Each row was made from one path, in order. Every step used is in the known rows, and no mark comes twice. Write each row's path.
Known rows
H > E > W > Z: [ 0.13  0.03  0.08  0.08 -0.22 -0.21  0.26 -0.56  0.09  0.05  0.30 -0.19
 -0.04  0.27 -0.02 -0.24 -0.17  0.11 -0.15  0.00 -0.20  0.55 -0.02  0.03
 -0.10  0.23 -0.17]
M > Z > H: [-0.58 -0.11  0.06  0.05 -0.21 -0.19 -0.15  0.12  0.34  0.17 -0.03  0.30
  0.18  0.10 -0.10  0.07  0.14 -0.12 -0.50 -0.02  0.22  0.00  0.11 -0.26
 -0.11 -0.28 -0.14]
P > B > E > L: [-0.04 -0.31  0.13 -0.24  0.47  0.18 -0.01  0.10 -0.13  0.08 -0.11  0.53
  0.15 -0.36 -0.24 -0.05  0.24  0.11  0.21  0.24  0.12  0.21 -0.16  0.11
  0.03  0.00  0.06]
P > B > E: [-0.32 -0.32  0.06 -0.52  0.28  0.01 -0.21  0.03  0.06  0.09 -0.06  0.55
  0.19  0.01 -0.28 -0.10  0.29  0.03 -0.14  0.28  0.08  0.52 -0.25 -0.19
 -0.03 -0.11 -0.11]
A > L > Z > M > E > W: [ 0.35  0.46  0.09  0.13  0.19  0.03  0.17  0.08 -0.26 -0.07 -0.15 -0.34
 -0.25 -0.28  0.32  0.19  0.03  0.33  0.28 -0.38  0.46 -0.27  0.38  0.48
  0.06  0.13  0.16]
Z > H > E > W: [-0.40  0.10  0.10  0.10 -0.38 -0.29  0.27 -0.05  0.28  0.23  0.13  0.16
 -0.07  0.15 -0.03  0.11  0.18 -0.10 -0.53  0.22  0.04  0.25 -0.01 -0.08
 -0.19 -0.23 -0.28]
H > E > L: [ 0.19  0.05 -0.06  0.41  0.36  0.14  0.47 -0.33 -0.11 -0.10  0.36 -0.06
 -0.07 -0.21 -0.38  0.00 -0.23 -0.12  0.11  0.09 -0.03  0.33  0.14  0.45
 -0.20  0.44 -0.23]
P > B > E > W > Z: [-0.07 -0.34  0.24 -0.53  0.01 -0.09 -0.18 -0.07  0.04  0.22 -0.14  0.42
  0.17  0.02  0.05 -0.24  0.29  0.27 -0.02  0.15 -0.02  0.40 -0.29 -0.23
  0.09 -0.17  0.10]
W > E: [-0.37 -0.15 -0.58  0.03  0.18 -0.09 -0.06 -0.51  0.00 -0.23  0.33  0.16
  0.28  0.25 -0.45 -0.24 -0.36 -0.15 -0.38  0.24 -0.20  0.11 -0.12 -0.01
 -0.06  0.42 -0.36]
A > L > Z > H > E > W: [ 0.08  0.36  0.16  0.30  0.12 -0.09  0.35  0.19 -0.07  0.08  0.31 -0.19
 -0.49 -0.07  0.17  0.12  0.10  0.05  0.04 -0.05  0.17 -0.23  0.56  0.08
 -0.13 -0.06 -0.10]
A > L > Z: [ 0.11  0.22 -0.03  0.06  0.54  0.20  0.08  0.10 -0.16 -0.11  0.21 -0.05
 -0.39 -0.21  0.06  0.05  0.15  0.01  0.16 -0.06  0.28 -0.25  0.58  0.15
 -0.04  0.10 -0.03]
E > L > Z > B: [ 0.50  0.16  0.15  0.07  0.37  0.34 -0.03  0.54 -0.24 -0.04 -0.29 -0.08
 -0.24 -0.60  0.25  0.22  0.20  0.02  0.62  0.10  0.09 -0.47  0.22  0.16
  0.28 -0.04  0.44]
M > E > W > Z > B > P: [ 0.19  0.07 -0.11 -0.24 -0.24 -0.33  0.03 -0.16  0.03  0.00 -0.15 -0.05
  0.21  0.01  0.39 -0.15 -0.05  0.42 -0.21 -0.06  0.08  0.47 -0.13  0.05
  0.55 -0.04  0.43]
Z > H: [-0.70 -0.09 -0.07 -0.13 -0.13 -0.09 -0.07  0.13  0.30  0.21 -0.01  0.49
  0.06  0.05 -0.13  0.15  0.36 -0.19 -0.59  0.25  0.15 -0.16  0.04 -0.21
 -0.21 -0.41 -0.24]
Z > M > E: [-0.20  0.18 -0.19 -0.13 -0.15 -0.10 -0.03 -0.22  0.00 -0.05 -0.37 -0.05
  0.36  0.02 -0.13  0.22 -0.14  0.21 -0.21 -0.26  0.31  0.14 -0.25  0.43
 -0.09  0.11 -0.08]
L > A: [ 0.01 -0.11  0.18 -0.01  0.36 -0.09 -0.17 -0.09  0.12 -0.14 -0.08  0.54
  0.18 -0.10 -0.18 -0.32  0.22 -0.54 -0.13  0.23  0.36  0.09 -0.28 -0.16
 -0.49  0.14 -0.05]
P > B > E > L > Z > M: [ 0.12 -0.14  0.23 -0.19  0.29  0.19 -0.10  0.21 -0.17  0.10 -0.28  0.09
  0.03 -0.22 -0.23  0.14  0.12  0.10  0.51  0.02  0.09 -0.17 -0.24  0.08
 -0.07 -0.05  0.15]
W > Z: [-0.24 -0.25 -0.13 -0.21 -0.01  0.00 -0.17 -0.42  0.13  0.06  0.24  0.12
  0.12  0.29 -0.14 -0.27 -0.11  0.06 -0.12 -0.02 -0.25 -0.08  0.01 -0.26
 -0.16 -0.01 -0.09]
B > P: [-0.23 -0.30 -0.29 -0.26  0.33  0.16 -0.11 -0.52  0.33 -0.13  0.02  0.17
  0.02  0.10 -0.49 -0.14  0.33 -0.26 -0.51  0.23  0.46  0.28 -0.07  0.18
 -0.04 -0.16 -0.13]
H > Z > M: [-0.03 -0.12  0.17  0.03 -0.39  0.37  0.02  0.09  0.12  0.17 -0.28 -0.36
 -0.13  0.25  0.05  0.29  0.17 -0.25 -0.06 -0.65  0.00 -0.20 -0.33  0.17
 -0.43 -0.15 -0.35]
L > Z > M > E > W: [ 0.23  0.39  0.05 -0.10 -0.18 -0.10 -0.11  0.04 -0.13  0.01 -0.48 -0.49
 -0.03 -0.04  0.27  0.35  0.04  0.13  0.29 -0.43  0.22 -0.28 -0.16  0.17
  0.14  0.00  0.37]
E > W > Z: [ 0.09 -0.15  0.13 -0.27 -0.17 -0.05 -0.13 -0.35  0.11  0.16 -0.23  0.20
  0.05 -0.10  0.38 -0.24  0.31  0.27 -0.14 -0.06  0.10  0.07 -0.06 -0.01
  0.14 -0.08  0.19]
A > L > Z > H: [-0.15  0.25  0.03  0.15  0.31  0.04  0.15  0.30 -0.05  0.04  0.25  0.01
 -0.42 -0.08  0.06  0.15  0.18 -0.05  0.02 -0.01  0.22 -0.51  0.61 -0.01
 -0.17 -0.18 -0.09]
H > Z: [-0.08 -0.21  0.05  0.00 -0.09  0.34  0.06  0.09  0.12  0.14  0.02 -0.12
 -0.20  0.15  0.15  0.13  0.28 -0.37 -0.17 -0.46 -0.13  0.02 -0.15 -0.06
 -0.21 -0.09 -0.25]
M > Z > B > E: [-0.19 -0.13 -0.06 -0.07 -0.20 -0.10 -0.38  0.16  0.17 -0.22  0.01  0.15
  0.25  0.20 -0.07 -0.17 -0.19  0.01 -0.31  0.24 -0.04  0.42  0.10 -0.31
  0.22 -0.05 -0.13]
H > E > L > Z: [ 0.36  0.20  0.00  0.46  0.34  0.13  0.40 -0.19 -0.19 -0.09  0.37 -0.41
 -0.26 -0.12 -0.29  0.11 -0.28 -0.19  0.43 -0.04 -0.16  0.02  0.19  0.25
 -0.13  0.40 -0.04]

Which path is each row?
[ 0.26  0.08 -0.33  0.31  0.28  0.07  0.04  0.08 -0.28 -0.23  0.17 -0.21
 -0.01 -0.15 -0.15 -0.03 -0.43 -0.05  0.39  0.19 -0.32 -0.46  0.04  0.06
  0.20  0.39  0.10] => W > E > L > Z > B
[ 0.06  0.10 -0.15 -0.15 -0.12 -0.35  0.10 -0.34 -0.07  0.07 -0.06  0.06
  0.32 -0.08  0.43 -0.12 -0.08  0.40 -0.16 -0.26  0.02  0.36 -0.11  0.10
  0.40  0.18  0.36] => M > E > W > Z
[-0.27  0.23  0.01  0.14 -0.17 -0.18  0.11  0.18  0.12  0.10  0.33 -0.35
 -0.31  0.41 -0.16  0.25 -0.03 -0.37 -0.02  0.00 -0.23 -0.28  0.11 -0.43
 -0.24 -0.18 -0.12] => L > Z > H > E
[ 0.38  0.24  0.05  0.48  0.17  0.14  0.39 -0.18 -0.20 -0.10  0.18 -0.56
 -0.22 -0.06 -0.35  0.18 -0.35 -0.13  0.49 -0.17 -0.08 -0.12  0.06  0.40
 -0.27  0.37 -0.10] => H > E > L > Z > M
[-0.17 -0.26 -0.19 -0.20 -0.31 -0.05 -0.31 -0.09  0.09 -0.14  0.32  0.03
  0.13  0.55 -0.11 -0.38 -0.39  0.10 -0.09  0.29 -0.59  0.03  0.01 -0.51
  0.02 -0.11 -0.15] => W > Z > B > E
[-0.12 -0.19  0.20 -0.12  0.27  0.06 -0.01  0.38 -0.09  0.21 -0.05  0.28
 -0.02 -0.20 -0.18  0.13  0.22 -0.01  0.33  0.16 -0.02 -0.24 -0.13 -0.18
 -0.02 -0.24  0.17] => P > B > E > L > Z > H
[-0.01 -0.21  0.01 -0.01 -0.40  0.27 -0.10  0.40  0.08 -0.05  0.12 -0.20
 -0.18  0.42  0.19  0.01 -0.01 -0.33 -0.14 -0.14 -0.46  0.12 -0.15 -0.33
 -0.02 -0.20 -0.30] => H > Z > B > E
[ 0.02  0.23 -0.02 -0.15 -0.27 -0.15  0.01 -0.21 -0.02  0.03 -0.61 -0.04
  0.33 -0.19  0.19  0.21  0.07  0.37 -0.18 -0.28  0.47  0.20 -0.29  0.55
  0.09  0.07  0.10] => Z > M > E > W
[ 0.22 -0.09  0.00  0.13  0.14  0.11 -0.18  0.30 -0.10 -0.32 -0.03  0.34
  0.13 -0.19 -0.10 -0.28 -0.16 -0.21  0.14  0.56 -0.06  0.00 -0.05 -0.09
  0.02  0.06 -0.01] => Z > B > E > L > A
[ 0.41  0.15  0.12  0.24  0.31  0.41  0.04  0.10 -0.24 -0.01 -0.40 -0.28
 -0.14 -0.52 -0.04  0.33  0.07 -0.02  0.68 -0.25  0.27 -0.77  0.05  0.46
 -0.07  0.09  0.28] => E > L > Z > M
[ 0.26 -0.15  0.18 -0.39 -0.31 -0.07 -0.22 -0.09  0.22  0.11 -0.30  0.11
 -0.03  0.00  0.37 -0.27  0.34  0.31 -0.20  0.19  0.12  0.23 -0.08 -0.08
  0.33 -0.33  0.28] => E > W > Z > B > P
[ 0.08 -0.09  0.20 -0.17 -0.32  0.28 -0.07  0.62  0.14  0.16 -0.16 -0.10
 -0.26  0.14  0.40  0.18  0.34 -0.20 -0.12 -0.21 -0.22  0.18 -0.12 -0.20
  0.00 -0.31 -0.15] => H > Z > B
[-0.08 -0.15  0.03 -0.37 -0.24 -0.05 -0.30  0.13  0.13  0.07  0.05  0.13
  0.06  0.29  0.10 -0.23 -0.07  0.20 -0.09  0.23 -0.34  0.10  0.06 -0.39
  0.04 -0.23  0.00] => W > Z > B
[ 0.37  0.05  0.26  0.47 -0.18  0.19  0.28  0.18 -0.14  0.09 -0.25 -0.43
  0.03 -0.03  0.13  0.19 -0.17 -0.29  0.34 -0.82  0.03 -0.36 -0.46  0.36
 -0.42  0.19 -0.02] => H > Z > M > E > L > A
[ 0.06  0.28 -0.18  0.31  0.24 -0.12  0.29  0.20 -0.28  0.04  0.03 -0.14
  0.09 -0.40  0.17  0.31 -0.17  0.04  0.32 -0.26  0.02 -0.39  0.11  0.18
  0.29  0.16  0.44] => M > E > L > Z > H
[ 0.08 -0.10 -0.16  0.00  0.07  0.20 -0.17  0.26 -0.09 -0.27 -0.03  0.27
  0.09 -0.20 -0.05 -0.12 -0.12  0.02  0.03  0.53 -0.13  0.08  0.09  0.01
  0.24 -0.01 -0.07] => Z > B > E > L
[-0.05 -0.29  0.31 -0.49 -0.17 -0.07 -0.21 -0.08  0.06  0.23 -0.34  0.27
  0.20  0.09 -0.03 -0.15  0.20  0.34  0.06  0.03  0.05  0.26 -0.41 -0.08
 -0.06 -0.21  0.05] => P > B > E > W > Z > M
[-0.06  0.02 -0.38  0.49  0.22 -0.01  0.16 -0.10 -0.20 -0.12  0.31 -0.18
  0.01 -0.06 -0.33  0.02 -0.43 -0.20  0.25  0.06 -0.31 -0.78  0.04  0.00
 -0.01  0.32 -0.01] => W > E > L > Z > H
[-0.15  0.10 -0.08 -0.07 -0.33 -0.45  0.13 -0.17  0.00  0.20 -0.03  0.10
  0.28 -0.01  0.43 -0.02 -0.05  0.35 -0.26 -0.22 -0.01  0.14 -0.10 -0.05
  0.30 -0.04  0.30] => M > E > W > Z > H
[-0.33  0.03  0.21  0.25 -0.42 -0.37  0.12 -0.01  0.31  0.19  0.08  0.03
  0.08  0.18 -0.02  0.03  0.03 -0.05 -0.48 -0.05  0.12  0.35  0.10 -0.15
 -0.10 -0.12 -0.19] => M > Z > H > E > W
[-0.08 -0.03  0.15 -0.25 -0.12 -0.11 -0.36  0.39  0.21 -0.03 -0.27  0.24
  0.18 -0.04  0.16 -0.01  0.15  0.10 -0.28  0.17  0.18  0.50  0.14 -0.18
  0.24 -0.18  0.04] => M > Z > B
[ 0.11 -0.07 -0.27  0.39  0.19  0.34 -0.05 -0.29 -0.24 -0.32  0.10 -0.30
  0.03 -0.05 -0.40  0.00 -0.40 -0.21  0.46 -0.05 -0.10 -0.66 -0.02  0.19
 -0.09  0.26 -0.05] => B > E > L > Z > M
[ 0.34  0.26  0.06  0.02  0.18  0.11 -0.03  0.34 -0.19 -0.20  0.08 -0.10
 -0.40 -0.17  0.34 -0.05  0.07  0.18  0.19  0.17  0.15 -0.14  0.53  0.04
  0.23 -0.03  0.06] => A > L > Z > B > E > W
[-0.49 -0.13 -0.06  0.15 -0.41 -0.29  0.15 -0.30  0.24  0.21  0.61 -0.09
  0.00  0.67 -0.34 -0.17 -0.36 -0.08 -0.30  0.03 -0.54 -0.11  0.03 -0.46
 -0.44 -0.14 -0.37] => W > Z > H > E
[ 0.02  0.18 -0.16 -0.20  0.04 -0.27  0.10 -0.20 -0.08 -0.01 -0.27  0.23
  0.30 -0.36  0.45  0.05  0.18  0.30 -0.30 -0.14  0.34  0.55 -0.10  0.31
  0.47  0.19  0.32] => M > E > W
[ 0.07 -0.12 -0.34  0.38  0.37  0.32 -0.02 -0.29 -0.25 -0.32  0.30 -0.14
 -0.01 -0.11 -0.32 -0.08 -0.32 -0.28  0.38  0.06 -0.18 -0.52  0.09  0.02
  0.04  0.29  0.01] => B > E > L > Z
[ 0.24  0.09  0.16 -0.04 -0.38 -0.24  0.18 -0.22  0.10  0.05  0.19 -0.17
 -0.10  0.28  0.13 -0.22 -0.15  0.20 -0.13  0.15 -0.28  0.65  0.00 -0.08
  0.02  0.09 -0.12] => H > E > W > Z > B
[ 0.04  0.11 -0.13 -0.21 -0.07  0.05 -0.37  0.37 -0.04 -0.23  0.04 -0.23
 -0.17  0.26  0.05  0.05 -0.07 -0.21  0.18  0.27 -0.27 -0.15  0.09 -0.49
  0.21 -0.15  0.10] => L > Z > B > E
